What can hang from each mark:
J: F R
M: A R
T: R
Y: K
R: J M T
A: M V
K: F Y
F: K T
V: A F

Every row comes from one small tree of marks. The marks that hang from a mark follow it in brackets, in alphabetical order. Every link used is in the known rows. Which tree was each row made from?
Known rows:
T[R[J[F] M[A]]]: [-4.03 -2.81 1.41 -2.23 -0.42 0.05 -1.27 4.82 -2.09 1.67 1.07 -0.31 -0.13 0.21 -0.69 -0.77 -0.76 -0.14 -2.79 -0.90 0.63 -0.79 0.71 -0.44 0.11 0.14]
R[J[F] M T]: [-1.07 -1.95 0.40 -3.12 1.18 0.37 -0.27 2.80 0.32 -0.57 -0.32 -1.73 1.35 -0.09 -1.37 -1.61 -0.64 -0.94 -1.88 -3.15 0.61 -0.27 0.99 -1.24 0.33 2.39]
R[J[F] M[A[V]] T]: [-1.68 -1.51 -0.47 -2.14 -2.13 0.65 -0.72 2.82 -4.09 -1.08 1.52 0.69 1.46 0.79 -0.16 1.43 0.66 -3.26 -0.48 0.46 0.74 0.89 0.64 -1.57 2.30 -0.79]
A[M V[F[K]]]: [2.24 3.75 -1.75 2.62 -3.87 -3.41 0.03 -4.74 0.50 1.49 1.60 0.68 2.87 -0.12 0.27 0.82 0.58 1.26 4.95 2.22 -1.01 0.73 -0.93 0.32 0.40 -1.15]
Y[K[F[T[R[J M[A[V]]]]]]]: [-1.81 4.11 -1.37 2.79 -0.61 1.16 -2.14 3.31 -3.57 0.79 1.44 1.77 -2.19 -1.86 1.32 1.33 2.31 -2.38 -2.69 1.39 3.55 -1.57 -0.18 -0.29 0.66 -1.66]
M[A[V] R]: [-0.65 -1.48 -3.11 -2.41 -3.30 -3.39 -0.11 -2.53 -3.05 -0.02 -1.58 -0.05 0.81 0.15 -1.20 0.44 2.10 1.09 2.22 3.22 1.11 0.89 -0.34 0.42 0.91 -1.08]
T[R[J[F[K]] M[A]]]: [-2.29 -0.86 1.53 -0.02 0.65 -1.48 -0.94 4.10 -1.60 0.55 2.58 0.80 -0.23 -0.03 0.73 -0.53 -1.08 -0.05 -2.03 -1.01 -1.06 -1.86 0.53 -0.22 0.04 -0.05]
V[A[M] F[K[Y] T[R[J]]]]: [3.47 4.55 3.29 5.72 -0.38 1.98 -0.97 -3.62 2.54 0.72 1.66 1.71 0.09 -0.28 0.42 3.04 -0.47 -0.95 2.68 1.57 -1.13 -0.83 -1.67 0.47 -1.25 -0.57]
T[R]: [-1.15 -1.45 0.53 -1.30 1.22 -3.25 -0.69 -0.18 1.76 2.24 -2.40 -2.84 0.01 0.29 -1.22 -2.22 0.99 2.62 -0.29 -2.90 1.71 -1.11 0.17 0.81 -1.04 1.21]
R[J[F[K]] M[A[V]] T]: [-0.02 0.33 -0.13 0.01 -1.24 -1.01 -0.22 2.02 -3.38 -1.94 3.16 1.77 1.45 0.39 1.03 1.64 0.46 -3.04 0.10 0.41 -0.87 -0.22 0.32 -1.41 2.12 -1.12]
T[R[J[F[K]] M]]: [-1.78 -0.96 2.98 -1.01 1.89 -1.89 -0.97 3.30 0.50 0.89 1.52 -1.10 -0.11 -0.69 0.99 -2.55 -1.32 0.10 -2.80 -2.85 -0.89 -1.58 0.74 0.30 -1.66 1.50]
M[A]: [-0.70 -1.24 -4.12 -1.74 -0.87 -1.81 1.97 -0.64 -0.40 1.02 -2.06 0.33 1.57 1.30 -1.37 0.22 0.40 1.85 2.69 0.27 1.54 -0.49 0.10 0.28 1.59 -0.09]
J[F[K[Y]] R[M T]]: [2.72 0.14 2.33 0.15 2.09 2.72 1.90 2.31 0.75 -4.60 -0.62 -0.61 0.93 -2.13 -1.50 0.19 -2.82 3.36 -0.51 -3.34 -4.16 -4.60 2.66 -2.47 0.69 2.47]
A[M[R[J[F]]] V]: [-0.50 -0.23 0.44 -3.98 -3.48 -2.12 -1.81 -3.87 -3.49 0.08 -1.12 -0.39 2.80 -1.93 -0.05 -2.21 1.41 -1.61 2.13 2.40 1.10 3.10 -0.47 1.14 -1.83 0.92]
F[T]: [0.69 -1.25 -2.28 -0.87 2.10 -0.33 2.14 -2.35 2.71 0.31 -2.94 -1.20 -0.45 1.53 -0.63 -2.32 0.42 1.00 0.74 -1.41 1.16 1.79 -0.41 1.10 -0.41 0.26]
K[F[T[R[J M]]] Y]: [-0.63 2.20 2.21 0.36 3.65 2.22 -1.83 4.66 1.66 1.02 -1.10 -1.97 -2.90 -2.78 1.42 0.72 0.38 1.39 -4.39 -1.86 2.61 -3.56 0.39 0.99 -1.84 1.16]
R[J T]: [-0.76 -0.94 -1.84 -2.11 1.28 -1.98 -0.99 -0.54 2.01 0.88 -2.56 -1.91 1.96 0.78 0.24 -1.20 1.29 -1.47 0.50 -3.57 2.37 0.87 0.57 -0.37 -0.37 2.96]
F[K[Y] T[R[J M]]]: [0.39 0.78 1.98 2.53 4.99 0.74 -1.31 2.22 3.09 -0.62 -0.41 0.07 -3.29 0.05 2.54 2.02 -0.38 -0.91 -2.96 -3.08 -0.09 -2.27 1.38 0.45 -1.54 0.44]
J[R]: [-1.89 -1.54 -2.18 -1.69 -0.75 -0.30 0.96 -0.86 0.78 0.81 -3.23 -1.97 2.05 0.32 -1.11 -3.83 -0.36 2.19 2.23 -2.26 -0.68 0.55 1.49 -0.13 -1.57 3.38]
F[K T[R[J M[A[V]]]]]: [-2.29 0.80 0.41 4.17 -0.21 -1.97 -2.41 1.92 -1.69 0.30 2.95 1.15 -3.21 2.17 3.11 1.46 1.98 -3.79 -1.59 0.19 0.05 1.26 0.03 0.45 0.04 -2.34]
V[A]: [-0.12 0.24 -2.49 -1.28 -1.97 -0.15 2.61 -2.27 0.85 0.81 -2.24 -0.55 2.25 1.77 -3.84 -1.56 0.03 1.23 4.32 0.88 1.21 -0.89 -1.25 0.72 0.20 1.19]
A[V[F[T]]]: [1.10 -0.44 -0.76 -0.15 -1.38 0.50 1.42 -3.74 1.87 1.60 0.00 -0.71 0.35 1.61 0.67 -0.69 0.29 -0.59 0.59 1.28 0.38 3.80 -1.20 0.39 -0.27 -1.87]

Which tree is each row?
[-1.04 1.94 1.00 1.32 2.36 2.76 -1.72 5.27 -0.54 0.76 -0.05 -0.13 -2.67 -2.17 1.19 2.75 0.71 1.53 -3.49 0.06 2.80 -3.74 0.22 0.49 0.07 -0.56]
K[F[T[R[J M[A]]]] Y]
[-1.30 0.13 -2.43 -2.19 -1.70 -3.91 -2.10 -3.39 -0.10 1.24 -3.13 -1.42 1.59 -1.00 -0.76 -1.88 1.44 0.41 2.75 0.06 2.03 1.28 0.02 1.21 -1.87 2.81]
A[M[R[J]]]
[2.07 2.64 -0.86 3.04 -3.72 1.46 1.97 -4.87 1.89 1.23 0.33 0.49 0.98 1.82 -4.32 -0.75 -0.27 1.09 4.94 2.95 -0.40 1.71 -2.78 0.60 0.67 -0.63]
V[A[M] F[T]]
[-0.35 -1.83 -1.06 -3.21 1.13 -3.68 -2.15 -1.84 1.51 0.13 -2.78 -3.03 0.82 -0.67 -0.62 -1.74 1.68 -0.17 -0.44 -2.49 1.60 0.66 0.14 -0.25 -0.95 3.55]
M[R[J T]]
[1.95 -0.14 0.86 1.65 1.56 5.15 3.38 2.01 -0.79 -4.36 0.38 2.37 -1.13 -0.76 -0.26 0.85 -3.13 2.47 -0.32 0.29 -4.54 -2.32 1.68 -1.20 1.10 -0.54]
J[F[K[Y] T] R[M[A]]]
[-0.30 0.52 2.90 0.10 0.09 1.01 -1.19 3.28 -3.42 -1.22 2.24 2.33 0.16 -1.13 2.70 4.22 -0.50 -1.63 -1.47 1.23 -0.70 -2.65 1.46 -0.72 0.74 -2.17]
T[R[J[F[K[Y]]] M[A[V]]]]
[2.73 -0.13 3.38 2.15 3.53 2.28 1.78 2.67 0.07 -2.75 1.29 1.69 -2.93 -0.57 -0.53 2.47 -1.74 2.85 -2.65 -0.06 -2.31 -3.86 0.36 -0.24 1.61 -2.65]
J[F[K[Y] T[R[M[A]]]]]
[-0.42 0.38 0.04 4.56 1.40 -2.35 0.26 2.41 0.79 -0.35 1.74 0.11 -4.17 1.85 -0.80 0.20 0.59 1.90 -1.54 -1.08 -1.19 -1.85 -0.20 0.34 1.28 -1.93]
F[K T[R[M[A]]]]
[4.43 -0.22 2.37 -3.42 3.83 -0.48 0.01 -2.17 1.50 -3.13 -1.66 -0.31 1.99 -3.46 0.97 0.65 -0.85 0.98 -0.84 -1.64 -1.40 -2.50 0.86 -0.50 -0.81 2.37]
M[R[J[F[K[Y]]] T]]
[-1.86 -1.00 1.39 1.51 -1.87 -0.09 -2.18 -0.99 -0.62 3.11 2.22 0.23 -0.73 1.45 3.05 1.05 1.34 -3.35 -1.23 1.60 1.12 4.55 -1.01 0.20 -0.24 -2.54]
M[A[V[F[T[R[J]]]]]]
[-0.88 -0.54 -2.19 1.76 -3.14 1.11 1.08 0.53 -0.59 0.85 2.30 1.00 -1.74 2.60 -0.98 2.23 -0.10 -0.23 0.11 2.98 -0.63 2.26 -0.81 -0.94 2.28 -3.75]
R[M[A[V[F[T]]]]]
[-0.42 1.53 -1.86 2.58 -2.76 -2.10 -1.49 1.27 -0.96 0.67 4.26 1.25 1.02 1.14 1.42 3.68 0.59 -2.53 0.59 0.89 -1.08 0.19 -0.05 -2.35 2.24 -1.27]
R[J M[A[V[F[K]]]] T]
[3.02 4.19 2.87 6.47 -2.36 -1.41 0.22 -4.46 2.35 1.30 3.22 0.08 -0.73 1.11 -2.78 -0.83 0.21 2.11 3.26 1.60 -2.00 -0.25 -2.84 0.93 -0.14 -0.93]
V[A[M] F[K T[R]]]
[0.85 -1.03 0.94 -2.53 0.08 -0.42 -0.71 -3.85 -0.33 -0.56 -1.64 -0.58 0.31 -1.36 -0.84 -3.82 0.45 -0.33 0.43 0.76 0.24 3.75 -0.92 1.65 -2.10 1.44]
A[M[R[J[F[T]]]]]
[3.42 2.57 -0.98 -1.30 3.50 2.42 2.53 -0.55 2.51 -0.56 -3.20 -0.91 -0.35 -2.63 0.00 0.20 0.19 4.01 0.06 -0.01 2.23 -3.09 -0.40 1.47 -0.43 0.25]
K[F[T] Y]
[0.52 -0.52 -2.06 0.80 -2.59 0.69 1.69 -2.87 -0.05 1.27 1.09 1.28 0.18 1.99 0.58 1.43 0.39 -0.37 1.49 3.38 0.03 3.68 -1.31 -0.18 1.64 -3.54]
M[A[V[F[T]]]]
[-1.28 -2.46 0.09 -0.89 -1.73 1.84 1.12 3.73 -2.50 -2.31 0.17 -0.95 0.82 -0.13 -3.71 -1.64 -1.50 2.64 -0.25 -1.75 -2.75 -1.24 1.66 -2.91 2.23 1.33]
J[F R[M[A] T]]
[3.97 -0.69 1.87 -2.76 4.63 1.50 1.64 -3.32 2.29 -2.87 -1.89 0.91 -0.23 -2.61 2.44 -0.68 -1.53 0.10 -1.28 -0.04 -1.38 0.10 0.07 1.06 -2.24 0.84]
M[R[J[F[K[Y] T]]]]
[2.27 0.13 0.95 -0.60 4.42 3.76 2.06 0.99 2.06 -2.49 -0.19 1.54 -0.64 -0.71 2.22 0.99 -2.58 -0.93 -1.89 -1.17 -1.27 -1.21 1.06 0.31 -0.73 0.18]
R[J[F[K[Y] T]] M]
[-1.64 -2.58 0.01 -2.56 2.14 2.62 1.17 1.87 1.13 -0.15 -0.67 -0.48 -0.71 0.86 0.08 -2.93 -1.53 -1.92 -2.40 -1.42 0.22 2.28 0.15 0.48 -1.25 0.90]
R[J[F[T]] M]
[-4.25 -0.94 -4.27 -0.90 -3.29 -0.67 -1.01 2.20 -3.33 1.22 0.08 1.02 0.88 2.00 0.96 2.08 1.33 -3.41 1.33 1.49 2.06 1.28 0.93 -0.51 1.05 -0.87]
R[J M[A[V]]]
[-2.36 -2.32 -3.73 -3.36 -1.05 -2.93 -0.96 -1.11 -1.05 1.24 -2.44 -0.39 1.02 -0.27 0.05 -0.56 0.98 0.04 1.17 1.04 1.56 1.15 0.01 0.43 -0.57 1.50]
M[A R[J]]
[1.28 0.54 1.51 -1.27 -2.30 1.30 0.32 -4.80 -1.23 -1.03 -0.49 0.34 0.80 -0.28 -3.38 -3.30 0.26 -1.23 2.71 3.10 -0.08 3.12 -2.54 1.81 -1.53 1.14]
V[A[M[R[J[F[T]]]]]]
[2.51 0.95 3.04 2.22 4.02 1.01 -0.82 -1.76 4.88 1.43 0.42 -0.01 -1.07 -0.91 3.99 1.86 -1.19 -0.35 -2.23 -1.79 -0.76 -0.40 0.07 0.26 -2.11 -0.10]
V[F[K[Y] T[R[J]]]]
[-2.37 -0.99 -1.40 2.71 -4.53 2.83 0.43 1.03 -1.63 0.20 1.86 0.49 -1.30 1.73 -0.52 0.25 -0.80 -0.07 0.28 2.25 -2.65 3.03 0.68 -1.82 1.12 -1.80]
J[R[M[A[V[F[T]]]]]]
